Every row comes from one small tree of marks. The marks that hang from a mark follow it in brackets, in the order of their numbers. Every link used is in the known rows. Which tree was each row made from?
Known rows
Z_988{Z_68 Z_336{Z_653 Z_731 Z_757} Z_955}: -0.863,0.395,-1.015,0.388,0.175,-2.872,1.398,-0.390,3.326,-0.992,0.721,-0.187,2.284,1.580,0.544,-1.854,-4.229
Z_955{Z_988{Z_68 Z_336{Z_633 Z_731 Z_757}}}: -1.355,0.929,0.381,-0.690,-2.020,-0.131,1.333,-0.478,5.348,-0.744,0.378,0.274,2.452,3.070,1.529,-1.765,-2.912
Z_68{Z_988}: -4.113,-1.797,-4.593,-1.578,-1.691,-0.238,4.999,-1.191,2.903,-0.327,-0.253,2.318,0.551,1.509,2.563,-2.457,1.007
Z_653{Z_336{Z_633 Z_731 Z_757}}: 1.552,4.749,-1.886,2.159,0.484,0.083,0.477,3.795,1.835,-2.346,1.297,2.452,2.644,2.698,1.456,-2.570,1.819
Z_731{Z_336{Z_633 Z_653 Z_757}}: 0.922,3.831,-1.760,0.625,-0.719,-2.023,1.480,1.122,0.531,-1.878,-0.138,3.662,1.561,2.694,0.341,0.500,2.883
Z_633{Z_336}: -2.989,-1.418,-4.836,0.539,-0.556,0.879,3.423,0.018,5.333,2.168,-1.508,4.452,0.828,1.906,0.084,-2.491,2.259
Z_633{Z_336{Z_757}}: -1.490,0.958,-4.649,1.570,0.194,-0.822,1.883,1.450,5.521,0.772,-1.037,3.854,1.320,2.112,-0.060,-2.391,1.343
Z_336{Z_653 Z_757}: 0.634,1.095,-3.963,0.963,-0.460,-4.527,1.158,1.301,2.671,-0.774,0.590,2.678,1.148,1.447,-0.009,-2.302,1.067
Z_988{Z_68 Z_336 Z_955}: -4.511,-5.186,-2.216,-3.703,-1.166,0.930,4.080,-3.187,4.842,1.072,-0.576,0.449,-0.061,0.758,1.207,-0.772,-2.929
Z_68{Z_988{Z_336{Z_633}}}: -3.082,-2.429,-3.198,-3.589,-1.300,1.868,4.939,-1.153,2.015,0.269,0.316,2.574,-0.703,1.762,2.183,-1.552,1.402
Z_988{Z_336{Z_653}}: -1.039,-3.519,-4.281,-2.756,-0.524,-0.980,1.991,-0.759,1.896,2.411,0.296,3.144,-0.670,0.801,-0.216,-1.630,1.721
Z_68{Z_988{Z_336{Z_653 Z_731} Z_955}}: -3.320,-0.689,-2.162,-0.357,0.203,-0.419,4.855,-1.436,1.398,-0.385,0.546,1.243,1.108,0.994,1.497,-2.185,-2.230
Z_955{Z_988{Z_336{Z_633 Z_653}}}: -1.344,-2.088,-0.798,-1.605,-1.637,-0.352,3.548,-1.707,3.800,1.308,0.271,2.427,-0.412,1.446,-0.380,-1.074,-0.533
Z_336{Z_633 Z_757}: 0.027,1.829,-2.289,-0.822,-1.616,-0.474,2.038,1.626,3.575,-1.641,0.520,3.191,1.209,2.437,1.472,-1.818,2.608
Z_633{Z_336{Z_731}}: -2.361,1.270,-3.964,1.927,-0.546,1.317,2.211,1.035,4.775,1.615,-1.115,4.335,2.989,2.691,0.811,-3.498,2.255
Z_955{Z_988{Z_68 Z_336}}: -4.186,-4.673,-2.077,-3.025,-2.369,0.023,3.085,-3.316,6.012,1.834,-0.746,0.465,0.252,1.513,0.963,-1.209,-2.932
Z_68{Z_988{Z_336 Z_955}}: -5.269,-3.607,-3.033,-3.129,-0.357,1.546,5.895,-2.668,2.988,0.189,-0.262,1.318,-0.596,0.456,1.953,-1.115,-1.939

Write each row's tree
-1.733,-0.334,-3.033,-2.659,-0.600,0.442,3.536,0.245,2.238,-0.999,0.684,2.037,-0.236,2.005,2.057,-1.441,0.592
Z_68{Z_988{Z_336{Z_633 Z_757}}}
1.039,2.099,-2.768,0.698,0.396,-0.384,1.724,2.689,2.446,-1.814,0.907,2.566,0.481,1.911,0.753,-1.510,1.826
Z_653{Z_336{Z_633 Z_757}}
-0.720,3.375,-1.886,-0.960,-1.329,0.687,1.450,0.882,1.648,-1.795,-0.575,3.666,1.898,2.948,1.597,0.644,3.289
Z_731{Z_336{Z_633 Z_757}}
0.455,3.519,-3.562,2.118,0.838,-0.836,-0.229,3.258,2.114,-1.430,0.942,1.968,2.780,2.104,1.371,-2.760,0.921
Z_653{Z_336{Z_731 Z_757}}
-1.826,-3.510,-0.424,-2.093,-1.036,-0.875,4.885,-2.437,3.461,-0.007,0.239,0.974,-0.594,1.184,0.053,-0.722,-2.527
Z_988{Z_68 Z_336{Z_633 Z_653} Z_955}
-2.268,-0.144,-0.232,-1.713,-2.123,2.592,2.478,-0.932,4.153,0.911,0.245,2.296,1.743,2.370,1.339,-1.835,-0.055
Z_955{Z_988{Z_336{Z_633 Z_731}}}
2.456,5.414,-1.165,2.633,-0.915,-2.882,0.694,3.111,1.648,-2.394,1.465,3.086,3.272,3.066,0.904,-3.130,2.085
Z_336{Z_633 Z_653 Z_731 Z_757}
1.582,1.623,-1.104,-0.126,-0.821,-2.487,0.221,1.333,2.251,-0.940,1.254,1.219,2.136,3.089,0.812,-2.404,-0.661
Z_988{Z_68 Z_336{Z_633 Z_653 Z_731 Z_757}}
-0.601,1.474,-1.865,-0.473,-1.450,-0.416,3.045,-0.310,0.305,-0.557,-0.596,4.242,1.178,2.462,0.518,0.386,3.721
Z_731{Z_336{Z_633 Z_653}}
-1.247,-0.916,0.420,-0.644,-1.029,-0.317,3.636,-1.374,2.815,-0.525,0.620,0.835,1.559,2.008,0.733,-1.732,-2.466
Z_988{Z_68 Z_336{Z_633 Z_653 Z_731} Z_955}
0.695,4.814,-1.336,0.885,-1.474,0.090,0.717,2.814,2.859,-2.238,0.962,3.011,3.578,3.298,2.253,-2.960,2.590
Z_336{Z_633 Z_731 Z_757}
-1.551,0.120,-1.340,-0.707,0.421,-1.426,5.223,-0.640,1.863,-2.002,0.936,1.270,-0.467,1.012,0.747,-0.948,-2.307
Z_68{Z_988{Z_336{Z_633 Z_653 Z_757} Z_955}}
0.672,4.129,-3.644,4.674,0.821,-2.963,0.712,2.786,3.842,0.077,-0.228,3.779,3.287,2.724,-0.531,-3.575,0.881
Z_633{Z_336{Z_653 Z_731 Z_757}}
-0.776,0.323,-0.105,-0.275,-1.574,0.186,2.565,-0.729,3.165,0.787,0.592,2.351,1.511,2.129,0.264,-1.990,-0.599
Z_955{Z_988{Z_336{Z_633 Z_653 Z_731}}}
